Known rows, with every way that one mark hangs from another:
bigoku{zozop{degub{lino{mafu misu rired}}}}: [ 17  -7 -42  37  -5  45 -13  37 -12  -5 -11  47   6 -73  61  10 -24   1]
rired{lino}: [  2  -2 -19  13 -17  52  13  47 -31  14 -23   1  -8 -12   7 -10 -16  -9]
mafu{lino{misu} zunaf}: [ 29 -17 -21  34   0  39   7  24 -23  -8 -24   7   2 -36   4  -4  -5 -14]
bigoku{zozop}: [ 15 -18 -12  29 -11  37  16  30  -3  10  -4  -4 -14 -20  27 -13 -13  -4]
zunaf{mafu}: [  3 -15 -15  34  -9  34  29  33 -15  11 -19  13 -18 -24   9   0 -16   6]
rired{lino{mafu{zunaf} misu}}: [ 23   1 -37  41  -4  31  14  56 -32  -7 -31  17  -3 -45   9   6 -19   0]
rired{lino{degub mafu{zunaf}}}: [ 27   0 -33  32  -2  38  10  75 -33  10 -27  14  -3 -34  20   3 -16  -1]
bigoku{zozop{degub{lino{mafu{zunaf} misu rired}}}}: [ 31  -7 -40  44   7  46 -15  39  -9 -10 -15  25   9 -71  58  10 -19   3]
bigoku{zozop{degub}}: [ 17 -19 -14  26 -13  48  12  22   8   8  -4   2 -15 -22  37  -8 -14  -1]
mafu{lino{degub misu}}: [ 22 -17 -27  29 -14  45   4  36 -29  -2 -18  48   1 -40  19  -8  -9 -17]
bigoku{zozop{degub{lino{mafu}}}}: [ 12  -7 -31  34  -6  28   6  32 -13   9  -6  16  -6 -47  56  11 -21  -3]
bigoku{zozop{degub{lino{mafu misu}}}}: [ 14  -6 -41  45  -9  27   6  29 -13  -8 -10  38  -4 -62  57  11 -23  -1]
zozop{bigoku degub{lino{mafu misu rired}}}: [ 20  -7 -45  23  -3  58 -11  52 -14   1 -28  56   4 -69  33  12 -37   6]
rired{lino{degub mafu}}: [ 13   0 -35  25 -14  37  12  72 -37  15 -23  36  -6 -36  22   3 -21  -4]
lino{degub mafu{zunaf}}: [ 28 -16 -30  34   6  31  12  56 -21   7 -21  17  -7 -40  20   1 -14   3]
mafu{lino{degub misu rired} zunaf}: [ 39 -18 -27  28   2  65 -16  49 -24  -5 -24  35  14 -49  21  -9  -5 -12]
lino{degub mafu{zunaf} misu rired}: [ 33 -15 -40  36   5  48  -7  61 -20  -6 -27  48   5 -65  25   0 -18   6]
bigoku{zozop{degub{lino}}}: [  6 -10 -22  23 -10  48   3  23  -9   8  -6   0  -6 -28  53  -6 -14  -6]
misu{lino{degub mafu{zunaf} rired}}: [ 26  -8 -27  25  -1  45 -18  64 -26  12 -27  21   9 -48  18   9  -4   2]

Rows:
[  4  -5 -44  25  -2  42  -9  43 -39  -2 -25  49   8 -70  31   5 -24  -5]  degub{lino{mafu misu rired}}
[ 30 -15 -40  44   3  30  12  52 -22  -8 -25  39  -5 -55  21   1 -16   4]  lino{degub mafu{zunaf} misu}
[ -2  -7 -36  14  -7  62 -12  34 -35  -3 -25  34  10 -50  28 -12 -18 -10]  degub{lino{misu rired}}
[ 24 -15 -26  42 -10  54   0  50 -25  -1 -22  66   6 -56  26   2 -13  -4]  zunaf{mafu{lino{degub misu rired}}}
[ 17  -5 -43  32  10  42 -11  46 -35  -7 -29  27  12 -68  27   5 -19  -1]  degub{lino{mafu{zunaf} misu rired}}
[ 13  -7 -27  19 -14  44 -16  61 -30  17 -23  43   6 -49  20  10  -9  -1]  misu{lino{degub mafu rired}}
[ 21   0 -27  31  -1  32  14  59 -31  10 -27  -5  -5 -31   7   7 -17   0]  rired{lino{mafu{zunaf}}}
[ 10 -10 -23  15  -7  67 -15  31  -8   9  -8  10   4 -39  57  -7 -15  -5]  bigoku{zozop{degub{lino{rired}}}}
[ 31 -17 -31  26   9  50  -7  64 -20  10 -23  26   2 -52  23   1 -15   5]  lino{degub mafu{zunaf} rired}
[ 16   1 -44  36 -18  37  12  69 -37  -1 -27  59  -4 -50  24   3 -24  -2]  rired{lino{degub mafu misu}}
[ 15  -8 -31  26  -3  46 -12  41 -12  11  -7  25   4 -59  60  11 -21  -1]  bigoku{zozop{degub{lino{mafu rired}}}}
[ 17 -14 -41  37 -10  30  14  50 -25  -3 -20  61  -8 -56  23   1 -22   1]  lino{degub mafu misu}
[ 32 -18 -21  27   3  57 -12  33 -22  -6 -24  16  13 -46   7  -6  -6 -14]  mafu{lino{misu rired} zunaf}
[ 10 -10 -27   7  -8  61   5  38 -12  14 -23  10  -8 -25  25  -5 -27   0]  zozop{bigoku degub{lino}}
[  1  -4 -44  32  -5  23   9  34 -40  -4 -24  40  -1 -59  27   7 -23  -6]  degub{lino{mafu misu}}
[  7  -9 -18   7 -19  65 -19  52 -26  17 -22  28   6 -30  17  -7  -3  -5]  misu{lino{degub rired}}
[ 15 -15 -20  48 -12  28  23  26 -24  -3 -20  38  -7 -42   9   8 -13  -6]  zunaf{mafu{lino{misu}}}
[ 22 -16 -17  31  -7  54   0  55 -25  15 -17  44   4 -42  24   3 -11  -5]  zunaf{mafu{lino{degub rired}}}
[ 25 -17 -28  21 -12  65 -14  46 -28  -1 -20  58  12 -51  23  -8 -11 -15]  mafu{lino{degub misu rired}}
[ 17  -7 -45  29  -7  40   8  43 -16  -1 -26  47  -6 -58  29  12 -36   5]  zozop{bigoku degub{lino{mafu misu}}}
[  8  -6 -21  17 -13  38 -12  45 -27  17 -23  24   3 -46   8  14 -11  -2]  misu{lino{mafu rired}}
[  9  -8 -33  34 -13  48   4  19 -10  -8 -10  22  -4 -42  54  -6 -16  -6]  bigoku{zozop{degub{lino{misu}}}}
